(in the rows, 128 means zero)
Known rows, with every way that one mark hangs from another
{Z12 {Z462 {Z379 Z139} Z939} Z982}: [153 150 113 147 104 172 112  95  98  98 128 134 118 126 119 119 121 139
 158 167  96 112 101  95  72 110 107 104 121 110 137 220 105 141 124 100
 181 127]
{Z12 {Z462 {Z593 {Z139 Z127}}} Z982}: [189 121 130 110  78 197 144 115 107  97 154 123 122 107 124 109 121 141
 150 197 127  97 113 112  72 112  98 130 140 143  90 184 116 120 142  82
 153 160]
{Z982 {Z12 {Z462 {Z140 Z139} Z379}}}: [141 130 122 130  88 142 113  95 129  78 117 114 127 119 103 100 118 173
 154 141  97  53 105  94  76 115  95 122 101 123 109 182  97 122 162 119
 212 166]
{Z140 {Z139 Z135 Z379}}: [165 153 119 112  81 178  96 140 103 107 130 114 145  88 106 105 119 186
 148 169 117 116  98 106 106 144 116 134 115 134  91 178  94 146 110 122
 184 140]
{Z379 Z139 {Z462 Z140 Z593 Z939}}: [142 163 110 138  89 166 137  89  76  47 172 149  95 126 100 101 118 127
 168 139 140  92 144 108 116 137 163 119  91  87 155 205 105 136 126 100
 182  86]
{Z523 {Z127 Z139}}: [175 152 120 161  75 151 132 135  84 124 114 115 115 102 130 134 120 170
 154 171 125 106  99 102  97 138 109 165 109 161  97 177 119 150 122  96
 199 164]
{Z12 {Z462 Z140 Z593 Z939} Z982}: [158 147 113 117 110 188 111  88  92  89 133 147 119 118 111  93 121 126
 163 161 118  91 150 106  92  82 113 106 115 103 128 215 106 113 134  91
 163 126]
{Z127 {Z139 {Z379 Z462}}}: [171 145 118 123 102 160 116 137  91  79 137 144 124 128 128 155 113 188
 163 152 133 131  88 122  89 147 141 155 110 133 110 191 117 148 105 120
 202 163]
{Z523 {Z127 {Z139 Z135}}}: [183 147 112 142  89 169 126 150  89 127 125 102 131 106 135 119 117 181
 144 178 131 131  96  93 102 147 125 148 103 162  84 167 115 145 125 104
 184 166]
{Z523 {Z127 {Z139 Z135 {Z379 Z462}}}}: [197 141 111 119 106 160 129 173  78  93 142 122 140 130 143 144 111 200
 146 169 139 142  80 112  97 158 178 139 108 143  92 178 112 146 119 110
 203 155]
{Z12 {Z462 {Z593 Z139}} Z982}: [173 113 122  99  63 204 124 105 118  95 136 131 117 111 123  99 113 139
 135 180 133  92 123 114  57 119  88 137 127 135  92 186 117 116 148  91
 154 158]
{Z462 Z12 Z140 Z379}: [165 163 120 154 134 125  91  86  76  84 143 114 103  96 129  85 107 146
 175 134 118  87 138 102  99 132  98 132 129 135 145 210 106 137 131 101
 212 137]
{Z462 {Z12 Z982} Z140 Z593 Z939}: [159 168 123 141 143 156 110  81  53  86 136 143  81  97 120  88 119 110
 188 151 136  88 167 116 100 116 106 102 123 126 140 215 105 138 153  81
 189 108]
{Z127 {Z139 Z135}}: [170 139 118 123  98 184 103 131 104 116 133 113 134 108 122 116 118 176
 153 168 129 139 103  98  97 147 112 150  98 155  89 169 114 144 103 121
 171 185]
{Z140 Z462}: [149 165 128 129  71 155  84  94 119 124 141 124 138  94 126 121 120 165
 164 152 112  90 115 128 124 123 112 139 110 118 116 198 103 146 106 125
 158 151]
{Z462 {Z12 Z982} {Z140 Z139}}: [161 159 139 125 122 144 114  95  77  96  94 116 103  74 121  83 126 147
 180 151 125  63 141 106  87 146  77 125 121 163 119 202  98 142 160  90
 198 147]
{Z127 {Z139 Z135 Z379}}: [179 135 107 114 108 177 100 144  89 107 127 123 137 115 117 130 111 186
 160 170 129 154  90 106  90 145 128 144 111 146  89 182 110 145  93 121
 185 176]
{Z462 Z12 {Z379 Z139} Z593}: [134 161 111 156  84 147 117  86  78  68 175 106  77 115 117  97 105 133
 169 156 127  94 126 112  70 163  90 132 119 122 137 202 113 153 125  93
 209  85]
{Z379 {Z139 Z127} Z462}: [162 155 129 142  80 151 144 117  86  78 169 119 130 105 118 141 123 168
 170 167 131 115  90 116 113 173 146 130 120 131 129 174 114 150 107 105
 173 129]
{Z982 {Z12 {Z462 Z593}}}: [133 122 114 118  58 169 112  99 120  93 153 122 124 124 100 133 110 157
 154 164 124  89 106 122  68 128  91 120 107 126  92 165 121 123 142 109
 178 150]
{Z135 {Z139 Z127 Z379}}: [169 154 100 143 110 152 136 108  81 107 143 120 128  73  95 152 107 191
 184 180 126 134  88 129 107 146 127 136 133 134 126 181 110 149 113 108
 187 142]
{Z139 Z127 {Z379 Z462}}: [186 156 126 126 106 145 121 137  82  85 168 133 146 103 129 151 118 186
 174 164 124 127  88 135 124 140 158 134 142 126 120 185 110 147 102 112
 188 137]
{Z462 {Z12 Z982} Z939}: [161 176 129 153 134 156  98  95  65 120 125 141  98  85 135 116 124 131
 183 160 119 113 130 115  99 128  90 104 139 146 128 207 108 164 145  94
 188 131]
{Z982 {Z12 Z462}}: [142 128 116 121  78 154 102 104 122 114 133 123 140 111 110 144 115 168
 158 160 111  98  89 115  73 132  95 123 111 137  97 162 118 133 138 121
 178 183]
{Z982 {Z12 {Z462 Z140 {Z379 Z139}}}}: [141 122 100 133  92 135 121  86 111  69 131 115 120 134 103 117 111 154
 164 146 110  86  96  94  63 135 109 114  96 117 128 191 107 121 139 109
 203 160]
{Z127 Z139}: [159 148 120 146  83 165 110 113  99 113 123 124 117 105 119 130 119 170
 161 161 122 116 105 103  92 141  94 163 103 155 104 178 119 146 103 114
 183 173]
{Z379 Z139 {Z462 Z12 Z140 Z939}}: [147 182 116 151 136 137 124  85  63  60 155 142  88 112 115 110 118 123
 189 128 131  98 140 106 104 159 148 104 112 112 159 208 106 157 140 101
 198 115]
{Z462 Z140 Z379 Z593 Z939}: [150 171 113 167 112 155 102  87  81  73 165 140  96 117 112  77 114 132
 160 139 116  90 148 102 125  88 126 129 110  88 152 215 100 129 122 106
 195  91]
{Z593 {Z139 Z135 Z379} Z462}: [193 127 101  98 106 179 111 135 109 105 164 125 141  99 119 113 104 174
 130 167 148 138 109 120  91 129 153 128 130 117  85 200 103 134 121 125
 159 158]
{Z127 {Z139 Z135 {Z379 Z462}}}: [183 137 117 102 116 175 108 152  92  81 147 130 142 130 131 141 109 199
 154 158 137 153  86 116  94 156 163 139 105 134  97 183 110 144 101 129
 186 171]
{Z135 {Z139 Z127}}: [160 156 115 151  96 155 136  97  94 117 146 110 122  67  97 135 113 183
 177 179 126 116  99 122 112 152 117 139 122 145 128 170 115 148 124 108
 170 150]
{Z379 {Z462 Z12 Z593}}: [151 160 135 126  92 158 113 101  82  69 184 123 102 112 129 111 104 151
 165 145 145  90 133 133  91 161 120 124 122 127 122 189 118 147 139 105
 191 106]
{Z135 {Z139 Z379}}: [154 151  96 129  95 161 117 100  89 105 130 128 120  77  96 140 101 184
 167 166 129 132  96 131  96 148 118 142 119 130 128 186 112 146 117 117
 185 141]

Rows
[170 145 117 151  99 157 125 125  90  94 171  93 135 106 119 108 118 171
 162 179 112 136  86  96 110 157 133 121 120 132 120 181 104 144  99 107
 178 133]  {Z462 {Z379 {Z139 Z127 Z135}}}
[192 171 120 128 140 167 115 147  73  88 182 144 147 112 128 136 119 177
 168 166 122 156  94 123 139 126 194  99 137 108 121 192  99 155 104 120
 178 125]  {Z139 Z127 Z135 {Z379 {Z462 Z939}}}
[195 151 122 105 121 162 117 155  84  86 174 122 163 105 132 135 115 195
 163 170 129 153  85 127 125 149 179 114 136 126 107 177 104 142  99 119
 177 142]  {Z139 Z127 Z135 {Z379 Z462}}
[147 124 108 116  95 142 108  96 113  92 122 126 136 111 104 128 116 160
 164 147 115  84 110 106  83 124 101 122 104 133 110 172 112 117 143 112
 183 185]  {Z982 {Z12 {Z462 Z140}}}
[190 150 114 118 112 166 104 147  82 112 158 115 156  90 120 125 118 183
 167 183 124 150  87 119 124 137 140 123 143 138 103 180 103 142  90 110
 172 148]  {Z139 Z127 Z135 Z379}
[178 134 111 142 117 145 120  95 115  80 156 127 110 107 119  85 108 153
 136 138 131  85 137 105  98 103 140 146 120 105 123 223 102 116 137 117
 181 150]  {Z593 Z139 {Z462 Z140 Z379}}
[168 154 133 149 133 138  95 100  74 104 127 116 106  97 147 102 114 157
 170 158 116 104 115 117  80 142  78 117 141 154 126 212 109 151 139  96
 206 141]  {Z462 {Z12 Z982} Z379}
[194 139 116 135 118 149 141 106 104  91 160 124 124  88 112 104 119 149
 156 164 140  89 134 113 115 113 144 145 133 127 108 205 106 124 128 101
 159 166]  {Z593 {Z139 Z127} {Z462 Z140}}
[143 145 115 142  92 162  99  97 111 114 139 141 126 114 107 150 120 151
 165 156 102 105 102 110  89 108 100 107 113 120 108 170 111 143 145 122
 180 166]  {Z982 {Z12 {Z462 Z939}}}
[180 156 118 127 117 137 135 124  98  84 146 116 142  88  91 119 122 179
 172 161 124  77 121 115 115 105 150 131 130 112 106 216  91 133 112 109
 187 130]  {Z593 {Z462 {Z140 {Z139 Z127 Z379}}}}
[185 150 104 147  87 144 128 147  75 120 112 123 119 110 127 150 116 179
 160 173 130 122  88 115  93 137 121 163 120 153 101 185 116 155 117  94
 213 156]  {Z523 {Z127 {Z139 Z379}}}
[172 162 122 153 127 144 120 114  74  90 177  86 115 103 129 105 110 160
 182 174 116 127  97  97  88 176 126 110 131 146 120 190 104 159 110  98
 195 125]  {Z462 Z12 {Z379 {Z139 Z127 Z135}}}
[192 145 101 126  98 162 122 164  78 119 123 113 134 113 133 132 115 187
 151 180 132 146  84 106  94 144 144 147 110 152  86 180 111 146 111 105
 200 163]  {Z523 {Z127 {Z139 Z135 Z379}}}
[157 167 137 119 108 141  86  93  90 122 120 123 119  88 144 115 119 152
 187 158 119  84 123 136  95 137  92 115 129 142 114 215 103 153 134 103
 173 152]  {Z140 {Z462 {Z12 Z982}}}
[174 162 127 126 118 140 124 123  61  60 196 127 112 115 128 134 106 163
 187 165 139 105 115 146  99 155 153 121 149 124 120 195 112 149 123  97
 207 100]  {Z139 Z127 {Z379 {Z462 Z12 Z593}}}
[160 185 133 156 139 139  79  82  83 111 135 137  98 108 153 110 118 141
 188 147  98  86 130 124 103  99 111  97 132 110 139 240  91 163 138 111
 195 122]  {Z140 {Z462 {Z12 Z982} Z379 Z939}}
[173 151 124 122  95 167 139 136  90  82 177 108 146 110 123 127 121 177
 164 173 134 138  86 111 117 180 167 112 116 133 113 167 109 146 103 110
 159 137]  {Z379 {Z139 Z127 Z135} Z462}
[186 149 115 111 115 189 108 137  91  84 168 156 122 115 135 117 111 158
 142 157 141 152 108 114 117 129 180 118 128 109 113 184 101 150 137 125
 173 146]  {Z593 {Z139 Z135 {Z379 {Z462 Z939}}}}
[162 171 137 144 106 146 134  95  80  72 157 100  96  83  99  81 122 139
 188 162 126  51 151 107 104 139  98 134 123 142 117 193 100 142 144  84
 199 111]  {Z462 Z12 {Z140 {Z139 Z127}} Z593}
[161 149 103 118 102 161 128 110  91  81 147 137 127  94 111 146  97 196
 160 151 138 131  96 140 100 162 152 135 114 121 135 186 112 145 131 126
 192 133]  {Z135 {Z139 {Z379 Z462}}}
[138 152 114 118  57 171 102  99 116  76 177 101 124 130 120  88 107 160
 151 160 119 103 112 113 100 142 136 121  92  90 118 206  95 138  99 120
 163  98]  {Z140 {Z462 {Z379 {Z139 Z135}} Z593}}
[131 166 120 149  68 177 132  98  85  61 182 143  96 124 110 123 117 134
 158 151 134 109 123 116 109 148 155 122  99  93 141 190 111 153 121 106
 175  80]  {Z379 Z139 {Z462 Z593 Z939}}
[147 170 114 151 100 166 107  87  81  88 157 145 100 102 100  90 119 124
 166 143 129  91 156 106 130  99 122 131 110 101 144 201 106 131 123 102
 176 104]  {Z462 Z140 Z593 Z939}
[172 151 107 158 123 121 145  99  94  72 164 105 127 114 104 111 115 161
 169 156 122  87 115 103 107 128 156 127 119 104 135 226 101 125 101 104
 183 118]  {Z593 {Z462 Z140 {Z379 {Z139 Z127}}}}
[182 136 105 121  91 164 118 117 110  98 154 137 124 100 113 127 108 162
 139 162 145 115 114 130  89 121 134 145 135 115 100 210 107 141 124 116
 172 151]  {Z593 {Z139 Z379} Z462}
[134 180 116 167  82 148  99  80 106  98 153 133 107 121 124 117 120 144
 166 146  96  94 109 110 119 114 125 122 103  85 149 225  92 165 103 123
 181 105]  {Z140 {Z462 {Z379 Z139} Z939}}
[164 153 123 148 121 174  94 103 100 114 132 140 126 122 133 115 119 154
 150 161  89 111 109 102  87  80 103 109 130 112 130 218 104 137 129 109
 183 139]  {Z12 {Z462 Z379 Z939} Z982}
[156 167 123 157  99 181 112  85  82  92 173 141  64  96 119  94 110 106
 163 156 138  97 149 116  90 126  95 133 133 128 120 189 113 162 159  94
 187 114]  {Z462 Z12 {Z593 Z139} Z939}
[171 152 125 145 144 132 103  98  87  99 144 114 111 105 141 109 107 168
 162 155 126  96 124 128  73 123 111 105 141 132 116 238 107 142 140 105
 197 129]  {Z593 {Z462 {Z12 Z982} Z379}}
[162 171 112 189 118 138 139  98  93  93 183 120 113 119 109 129 121 152
 169 162 107 111 107 108 111 110 156 112 128  92 134 228  99 155 103 110
 181  98]  {Z593 {Z462 {Z379 {Z139 Z127}} Z939}}
[154 160 130 150  91 145 106  98 107  85 125 114 115  95 111  75 121 164
 151 140 104  65 125  93 114 117  99 149 107 125 133 199  94 133 129 116
 207 133]  {Z462 {Z140 Z139} Z379}
[156 172 129 159 130 158 103  87  63  88 153 132  77 113 139  90 112 127
 174 156 120 103 140 120  86 111  98 105 137 119 135 223 105 150 148  92
 206  89]  {Z462 {Z12 Z982} Z379 Z593 Z939}
[179 154 111 124 133 187 106 146  81  84 152 149 126 136 126 141 113 180
 161 154 131 160  97 112 109 132 179 119 106 115 108 191 105 154 106 132
 192 152]  {Z127 {Z139 Z135 {Z379 {Z462 Z939}}}}
[177 163 113 137 145 137 143 107  64  78 168 122 113  89 116 155  97 188
 196 165 138 126  97 143  93 172 155 116 144 136 134 189 112 159 138 108
 209 128]  {Z135 {Z139 Z127 {Z379 {Z462 Z12}}}}
[188 146 128 127 108 182 129 117  84  91 194 102 100  91 125  86 110 138
 164 184 149 116 133 113  91 158 112 126 139 154  93 168 113 149 142  92
 170 143]  {Z462 Z12 {Z593 {Z139 Z127 Z135}}}
[154 151 127 120 108 148 130 103  69  78 135 122 106 104 135 124 118 150
 178 158 141 108 112 122  70 191 115 109 123 151 126 197 115 156 142  91
 190 129]  {Z379 Z139 {Z462 {Z12 Z982}}}
[144 182 132 134 112 162  92  78  79 106 146 141  93 108 136 107 120 124
 189 155 123  81 152 135 101 107 103  99 123 110 127 227 100 158 142 101
 175 105]  {Z140 {Z462 {Z12 Z982} Z593 Z939}}
[149 158 110 148 107 172  99  85 101  71 168 137 112 132 106  85 109 133
 152 141 102  82 144  97  98  69 126 120 113  82 144 221 102 119 123 107
 189 106]  {Z12 {Z462 Z140 Z379 Z593 Z939}}
[157 163 111 139 111 172  97  93 102 108 140 142 132 105 105 108 119 137
 159 146 105  94 136  95 107  85 119 120 116 109 137 207 104 127 120 110
 168 148]  {Z12 {Z462 Z140 Z939}}
[158 171 125 144 125 151 108  99  82  79 152 155 119 107 122 111 122 147
 164 129 123 101 137 110 139 116 161 123 110 105 148 199 102 136 127 117
 181 130]  {Z379 {Z462 Z140 Z939}}
[153 166 104 142 119 168 127 103  81  86 152 155 112  98 103 148 102 180
 169 149 131 137 104 132 113 135 168 119 117 102 149 194 107 159 137 125
 193 116]  {Z135 {Z139 {Z379 {Z462 Z939}}}}
[144 146 119 142  95 150 124  89  71  71 147 110  82 115 127  97 110 133
 175 166 130  99 123 117  55 160  87 117 122 134 131 214 112 147 140  80
 207  91]  {Z462 {Z12 Z982} {Z379 Z139} Z593}
